Each row comes from the steps of one walk. Every step used is in the known rows, and no mark comes twice. Write the walk behind each row, first mark first.
In the rows, 128 means zero.
Known rows:
belav, zume, patez: [ 93 137 122 131 137 141 167 100  99 112  88 150 165 126 114 101 160 130
 128 125 132 147 126 167 144  80 134 158 151 148  98 110 158 138  67 120
 138 104 133 111 115]
darupu, pufaf: [110 126 119 143 131 134 142 126 133 134  64 132 178 117 108 124 183 148
 117 135 140 170 112 126 129 116 124 114 123 185 123  93 151 104  81 147
 130 137 112 116 147]
puvunag, bizofos: [134 120 142 140 126 171 155 157 131 137  85 141 149 110 100 141 114 146
  90 124 132 162  91 111 140 137 122 118 141 144 114 107 153 135  90 125
 125  89 130 111 185]
belav, zume, patez, gura: [ 91 125 117 133 132 143 169 109 109 143 100 150 173 131 108  93 130 122
 142 141 129 155 143 163 125  92 119 170 162 152 102 125 148 154  92 124
 148 124 127 118 137]
bizofos, puvunag, belav, zume, patez, gura: [ 82 134 114 124 127 195 159  91  80 136 102 167 157 139 115 110 106 136
 130 126 123 170 137 123 149  81  80 163 160 162  99 170 144 129 101 123
 149 113 135  93 174]
belav, puvunag, patez: [156 141 146 196 124 168 152 131 132 148  90 150 143 133  87 153 169 144
 111 120 131 153 100 176 107 138 111  73 149 164 137 115 158  93  93 125
 140 120 145 106  74]
darupu, belav, zume, patez, puvunag: [ 98 140 132 115 121 187 156  94  67 130 100 138 160 122 135  87 141 109
 123 127 141 151  83 108 182 101 141 185 154 130 107  72 157 149 105 131
 121 130 152 109 106]
belav, puvunag, patez, gura, tekidif: [155 140 128 199 123 154 155 121 185 162 100 176 132 149  71 137 140 111
 158 131 142 147 102 174  86 157  86 108 148 157 148 141 136  76 123 113
 147 152 161 119  78]
belav, puvunag: [135 131 140 180 142 144 149  96 130 120  82 130 158 122  93 134 149 147
 110 126 133 166  94 187 114 145 114  87 134 164 118 111 143 108  95 109
 123 128 140 109 128]
meno, puvunag, patez: [134 136 137 151 108 174 157 141 111 133  98 147 167 127  79 122 164 157
 103 117 137 170  99 162  78 127 126 109 107 142 132 125 170 120  82 127
 142 134 144 106  68]
tekidif, gura, patez: [129 136 157 144 110 135 154  82  80 128 106 142 170 113  95  78 142 158
 131 126 142 144 125 141  69 184 127 128  99 139 150 128 144 132  96 113
 104 156 155 102 165]
pufaf, darupu, belav, puvunag: [131 134 139 175 138 157 134 114 109 134 105 118 166 107  86 131 118 145
  86 141 137 155  53 157 100 139 126  80 124 139 118  96 154  95  93  81
 119 120 138  96 140]
dinir, tekidif: [116 127 150 164 131  94 161 115 125  95  68 143 171 130 108 127 165 162
 130 127 139 157  82 143 138 140 126 102 124 143 124 111 152 144  61 131
 100 144 131 112 147]
gura, tekidif, puvunag, bizofos, zorofad: [ 88 115 122 131 133 136 146 140 147 145  81 137 120 116  96 191 100 119
  94 106 111 124  84 172 106 126  98 147 132 135 104  79 141  91 122 104
 123 141 143 112 146]
darupu, belav, zume, patez: [ 84 141 131 117 118 169 158 110  54 124 104 133 173 117 115 107 158 117
 118 134 136 143  80 146 155  82 137 172 149 153 100  91 160 149  76 110
 127 104 142 110 111]
tekidif, puvunag, patez, zume: [ 95 133 155 151 126 190 153 143  88 148 100 151 130 136  79 187 157 155
 105 127 151 140 103 174 140 102 118  68 127 143 139  98 151 102 123 104
 159 156 141 102  75]
puvunag, belav, zume, patez, gura, tekidif: [115 140 107 134 144 139 164  88 144 110 108 196 167 149  94  80 124 104
 171 132 147 134 132 172 126  99  85 175 163 137 119 149 123 113 115 130
 154 108 157 119 184]
puvunag, belav, zume, patez: [103 141 121 129 144 152 166  88  93  91  95 172 178 135 110  96 140 143
 119 121 130 142 128 174 151  82 112 142 159 150 106 118 148 135  88 135
 147  77 142 106 177]
bizofos, zorofad, patez, puvunag, tekidif, gura: [166 132 141 168 133 141 150  74 101 181  99 104 108 107 136  89 142 115
 110 106 117 149 112  94  96 121 114  93 193  80 142  99 115 146 147 150
  98 189 162 100 161]
pufaf, darupu, belav, zume: [102 139 132 121 133 144 143 129  98 135 106 127 170 111  97 116 150 143
  95 152 144 139  71 127 125 112 134 149 144 101 127  90 158 122  93  83
 131  99 124 100 143]
meno, puvunag, belav, zume, patez, gura: [104 137 107 119 136 169 167  96  86 121 113 162 191 139  92  55 102 139
 129 126 135 160 140 206  90  90  97 165 154 154 102 150 147 147 103 126
 152 116 146 110 171]
meno, puvunag: [119 128 129 136 123 146 149 106 109 109  94 129 183 116  94 106 147 158
 102 121 137 180  92 176  84 130 126 118  95 139 112 122 157 130  88 108
 123 143 140 109 125]
gura, patez, puvunag, bizofos, zorofad: [115 116 125 149 115 193 161 109 162 157  82 120 126 110 126 123  88 137
  86 114 110 161  77  96  97 185 126 141 141 124 142  54 148 161 118 147
  96 140 155 108 168]
gura, patez, zume: [110 131 148 155 122 179 158  88 129 113  95 142 152 119 100 112 154 149
 118 144 160 155  78 151 103 160 134  82 117 139 158  90 138 153  93 106
 126 145 155 112 142]
meno, puvunag, belav, zume: [125 140 130 115 141 165 154 107 100  97 102 156 175 131  89  81 155 158
 101 121 148 150 107 203  99 117 105 144 138 126 123 125 153 128 115 110
 134  97 152 105 172]
meno, puvunag, bizofos, zorofad, patez, zume: [149 116 119 134 135 200 155 157 113 181  98 117 121 110 102 114  82 135
  47 119 125 144  57 165  55  67 139  90 202 114 127  63 153 146 102 102
 145 143 156 101 143]
zume, patez: [104 124 125 148 128 136 161  95 109 110  88 140 178 121 113 112 143 137
 124 120 123 169 115 143 138 101 130 112 119 165  94 120 156 139  59 132
 129 123 128 110 128]
pufaf, darupu, belav, puvunag, bizofos: [141 132 138 165 135 185 142 162 129 158 104 123 140 101  83 133  71 129
  62 135 136 144  53 129 111 137 125  91 146 142 117  82 156 100  96  83
 124  82 137  96 178]
zume, belav, puvunag, meno: [128 137 159 185 148 135 155 100 130 152  86 156 157 125  86 160  26 102
  80 114 145 145 134 170 140 153  82  66 159 160 114 121 127 111  81 105
 146 114 142 110 139]
zume, belav, puvunag: [124 134 161 182 144 152 153 102 105 143  95 139 171 123  95 142 121 120
 115 115 143 151 127 189 137 150 106  89 155 165 115 111 135 111  82 109
 125 130 141 107 124]
zorofad, patez: [173 120 151 148 132 140 151 105 119 130  91 146 150 116 110 138 157 153
 115 132 136 153  78 136  95 119 141  98 162 127 138 123 149 121  98 128
 133 135 141 103 139]
zorofad, bizofos, puvunag: [ 97 116 140 138 109 157 148 122 114 143  74 138 132 112 121 157 150 161
 101 122 130 164  62 102 156 120 113 120  54 126 102 132 159 112  85 107
 126 106 123  87 123]
patez, puvunag, belav: [144 128 138 150 139 166 149  80 132 100  91 155 174 133 115 105 143 163
 112 117 139 176 104 105 165 158 104 107 129 123 135 114 140 132 130 151
 121 124 145 103 205]
zume, belav, puvunag, tekidif, gura, patez: [140 159 175 202 128 149 160  63  92 158 113 126 144 107  86  94 113  78
 147 107 162 131 155 176  82 194  91  75 150 154 155 135 101 126  92 123
  89 153 172 101 162]
dinir, tekidif, gura, patez, puvunag: [135 142 156 160 114 121 164  75  95 119  83 147 164 134 120  48 137 144
 150 121 154 151 118 111 100 210 130 132 111 128 162 107 141 153 111 141
  66 199 169 101 156]
patez, puvunag, tekidif: [128 135 137 173 133 149 152  87 154 118  82 120 137 115 120 120 172 116
 133 121 148 188  95  87 158 148 102  87 129 110 134 109 118 151 122 152
 101 149 143 111 161]
patez, gura, tekidif: [129 123 128 156 127 115 149 100 173 128 101 161 161 133  88 116 138 121
 163 140 146 164 101 136 103 159  99 149 119 132 132 143 127 114 121 112
 133 159 139 123 150]
bizofos, puvunag, belav, zume: [105 137 134 119 133 188 148 106  93 112  90 161 150 130 105 145 154 154
 105 121 134 160 106 114 149 106  88 141 156 135 119 151 147 110 111 108
 136 101 150  88 175]
darupu, belav, zume, patez, puvunag, tekidif: [100 153 126 145 123 187 156  86  86 128 101 116 127 114 131  90 160  71
 136 125 152 158  81  89 183  93 124 152 166 121 113  87 132 162 100 153
 103 124 158 111 121]
bizofos, puvunag, tekidif, dinir: [102 139 165 156 116 141 148 114 200 134  83 124 145 105 104 170 171 128
 118 128 140 176 126  99 150 114  90  74 123 115 115 159 108 154  81 112
 104 150 138  87 148]

Which walk is each row?
[ 95 142 151 128 154 120 158 112  87  86  73 169 163 144  98 151 144 164
 122 124 152 118 108 216 143 123 100 138 155 137 125 113 142 112 113 125
 114 120 138 101 184] => dinir, tekidif, puvunag, belav, zume
[132 113 133 152 141 164 152 109 119 163  91 122 130 119 123 137 142 157
  84 134 123 141  64 151 100  79 138  71 202 110 135  67 141 148 113 102
 145 165 146 108 126] => bizofos, zorofad, patez, zume
[118 134 121 155 136 151 163  81 137 121  72 162 155 131 120 112  44 114
  96 117 127 172 120  90 172 116 110  98 123 136  99 107 141 143  90 146
 143 136 140 111 136] => zume, patez, puvunag, meno
[120 151 158 214 143 191 161  73 138 138 105 126 130 112  88 122 121  70
 131 126 179 148 109 177 113 162 100  34 163 154 165 100 100 143  81 117
 108 145 172 111 137] => gura, patez, zume, belav, puvunag, tekidif
[101 125 139 140 112 148 152 124 137 150  60 164 118 115 116 170  50 144
  68 123 132 163  68  93 161 119  91  96  59 118  95 139 146 115  82 109
 147  96 127  89 144] => zorofad, bizofos, puvunag, meno
[102 131 102 134 135 121 166  98 144 133 102 175 152 140 100  79 141  92
 175 136 145 138 133 163 122  95 107 194 151 142 112 135 134 122 100 114
 149 136 148 123 120] => belav, zume, patez, gura, tekidif
[150 148 155 157 125 127 161  64  97 102  87 167 174 142 113  43 117 160
 150 114 155 142 122 115 114 206 109 117 119 124 165 120 133 147 122 163
  70 171 177  95 219] => dinir, tekidif, gura, patez, puvunag, belav
[ 88 141 115 126 130 156 157 122  88 131 106 135 171 111 105  91 135 123
  99 142 131 139  88 134 135  65 143 151 146 128 102  91 165 125  67  98
 133 101 129  97 123] => pufaf, darupu, belav, zume, patez
[135 144 145 180 118 167 156  59 166 115  90 130 128 110 113 108 161 107
 147 126 156 183  90  92 109 200 114  95 111 119 167 102 120 156 110 165
  84 150 164 108 152] => gura, patez, puvunag, tekidif
[143 123 138 142 126 185 154 139 144 146  84 141 145 117 116 121 111 135
  91 118 140 173  95  75 164 156 125 129 136 127 124  88 148 139 124 146
 118 118 144 106 182] => patez, puvunag, bizofos
[150 137 154 142 110 194 160 108 106 156  99 145 143 113 106  68  86 130
 107 114 143 148 127  79 101 198 128 150 124 126 155 100 141 140 135 143
  95 143 166 101 199] => tekidif, gura, patez, puvunag, bizofos
[192 147 154 168 133 143 151  85 105 161 105 127 113 114 121  77 151 108
 134 116 150 154 119  75 115 136 119  90 171  91 156 128 117 130 146 152
 101 172 169  97 178] => zorofad, patez, puvunag, tekidif, gura
[134 147 136 186 132 209 142 162 108 171 114 136 139 131  72 136 124 136
  82 144 151 141  52 145 121 104 127  34 153 131 149  77 153  84 101  83
 154 127 150  95  87] => pufaf, darupu, belav, puvunag, patez, zume
[133 130 137 135 131 167 148  95 104  90 102 146 191 126  88 100 132 170
  97 115 136 176  98 189  95 136 101 100 107 140 118 138 151 131  97 125
 131 116 146 101 185] => meno, puvunag, belav
[109 123 137 156  97 201 150 139 111 171 100 153 140 133  94 172 151 151
 128 130 123 186 111  78 119 132  90 114 126 154 133 170 162 112 101 121
 147 162 132  94  88] => bizofos, puvunag, patez, gura
[173 126 166 144 127  98 153 116 249 163 103 178 156 129  95 123 134 126
 164 153 152 129 123 160  65 129 109 131 168  90 144 151 106 136 121 109
 139 174 157 105 138] => zorofad, patez, gura, tekidif, dinir
[125 142 156 188 160 167 154 109 128 155  91 154 149 135  83 144  25  99
  75 124 164 142 122 170 166 122  85  29 179 153 124  98 115 120  89  86
 162 130 154 110 136] => patez, zume, belav, puvunag, meno
[117 129 136 133 132 143 148 143 141 125  85 163 122 122  82 175 108 114
 111 114 145 129  95 156 118 150 103 141 119 145 117 112 139  77 119 107
 127 117 151 107 148] => gura, tekidif, puvunag, bizofos
[116 133 150 152  97 151 151 148 234 181 103 187 146 140  85 160 153 126
 156 134 139 149 137 105 103 130  82 133 121 116 137 176 125 113 110 103
 143 176 158  91  73] => bizofos, puvunag, patez, gura, tekidif, dinir
[130 156 166 199 152 163 154 100  72 166 118 118 134 123  82  89 118  79
 122 113 176 135 153 164 157 121  83  35 180 144 134 120  94 124 111 101
 121 159 165 106 167] => patez, zume, belav, puvunag, tekidif, gura
[ 93 130 152 140 136 128 147 106 108 122  77 154 149 121  84 198  53 145
  74 125 135 153 111 172 133 141  92  86 107 142 109 120 138 104 105 106
 146 134 129 111 146] => tekidif, puvunag, meno
[104 108 125 145 124 160 154 148 143 160  82 117 145 106 111 154 109 150
  67 117  97 153  83 123 119 120 116 123 155 138 104  72 154 152  94 112
 123 110 125 112 173] => puvunag, bizofos, zorofad
[120 123 128 156  90 162 153 149 164 189  89 182 109 138 101 156 144 127
 150 126 138 147  71  93 125 133  88 148  66 118 132 166 146  80 116 117
 151 127 149  90  73] => zorofad, bizofos, puvunag, patez, gura, tekidif
[114 122 143 138 118 166 147 116 102 121  78 161 141 120 120 153 132 176
  99 118 130 164  64 106 166 126  90 105  61 131 105 146 147 109 107 127
 133  80 133  78 185] => zorofad, bizofos, puvunag, belav
[ 97 138 132 126 132 102 168 110 233 151  98 183 178 139  97  85 141  99
 173 145 148 123 169 192 120  90 104 186 161 119 106 135 111 154  98 101
 143 146 149 115 114] => belav, zume, patez, gura, tekidif, dinir
[114 128 141 142 125 143 140 126 103 129 105 122 175 106  94 131 132 160
  89 147 135 161  54 106 122 128 133  99 103 117 120 103 158 122  84  88
 124 121 123  96 157] => pufaf, darupu, belav
[ 97 141 109 123 135 169 154 105  91 137 101 139 158 118 123  76 127 117
 109 137 141 147  91  93 159  84 146 164 143 108 111  73 163 129  95 119
 123 123 145  99 118] => pufaf, darupu, belav, zume, patez, puvunag
[ 89 120  93 129 136 183 170 122 134 166  79 130 130 119 140 100 100 109
  82 104 104 145 121 114 160  78 130 179 195 129  89  47 160 157 105 135
 127 116 144 108 135] => belav, zume, patez, puvunag, bizofos, zorofad
[137 134 160 158 110 116 156 153 252 176 108 188 166 141  75 140 160 127
 166 144 145 133 142 154  96 149  91 129 129 109 147 144 116 128 119 114
 145 161 153 111  85] => puvunag, patez, gura, tekidif, dinir
[120 146 156 211 157 173 155 100 132 148 100 118 132 120  89 133 130  79
 116 121 172 150 114 168 165 117  93  24 180 149 136 106 100 130  96 115
 126 140 154 110 144] => patez, zume, belav, puvunag, tekidif
[121 132 127 159  96 174 147 131 161 166  99 179 128 144  88 161 148 120
 158 128 136 167 102  76 108 136  82 140 118 141 145 174 147  83 109 119
 148 166 159  98  72] => bizofos, puvunag, patez, gura, tekidif
[138 143 141 204 142 140 149  88 155 120  84 118 127 111  92 141 154 110
 123 123 143 169  92 171 121 140  97  52 144 151 127 122 120 120  93 131
 109 124 142 113 151] => belav, puvunag, tekidif
[105 135 131 117 147 136 150  98 129 119 105 185 146 146  77 145 126 123
 153 135 155 122 126 212 119 143  69 177 150 127 135 149 119  85 156 100
 149 133 156 115 179] => patez, gura, tekidif, puvunag, belav, zume
[179 121 137 153 127 124 150 101 168 150 102 174 141 132  96 123 133 117
 162 144 146 145  90 134  67 137 115 142 160 118 150 148 129 101 123 125
 141 160 158 114 137] => zorofad, patez, gura, tekidif
[109 139 174 150 120 165 160  92  59 160 126 141 174 123  90  79 111 120
 126 125 173 128 148 137 116 161 118  96 133 136 162 111 124 149  98  97
 122 167 163  99 160] => tekidif, gura, patez, zume, belav
[147 142 147 201 126 153 158 130 159 189 115 182 149 152  71 144 117  78
 165 120 153 130 138 176 105 165  79 115 166 157 148 147 127  78 106 118
 148 152 165 112  73] => zume, belav, puvunag, patez, gura, tekidif
[ 83 135 110 125 128 149 157 119  97 160 119 137 170 117  99  87 108 121
 117 158 130 146 103 130 121  79 129 166 154 126 104 112 156 141  83  96
 143 121 117 105 141] => pufaf, darupu, belav, zume, patez, gura
[105 126 157 149 139 166 157 120  94 142 105 138 172 126  97 131 136 125
 106 128 163 150 119 135 178 114 119  78 148 138 129 101 129 148  90 108
 143 143 138 111 142] => patez, zume, belav
[ 99 120 126 154 124 134 165 101 113 136 100 144 186 127 105 109 113 134
 138 136 122 179 129 144 130 111 112 127 124 165  96 136 146 157  76 133
 140 148 119 117 147] => zume, patez, gura
[146 136 119 156 105 150 156 136 159 150 110 173 158 144  68 107 138 121
 152 126 148 162 103 163  56 141 100 142 111 134 142 153 145 100 111 115
 148 168 163 117  68] => meno, puvunag, patez, gura, tekidif
[137 143 154 164 122 117 150  98  93 130 106 118 148 109  93  98 158 126
 127 119 142 154 127 115 125 135  99  86 121 121 127 143 120 138 105 125
 104 142 145 109 189] => puvunag, tekidif, gura
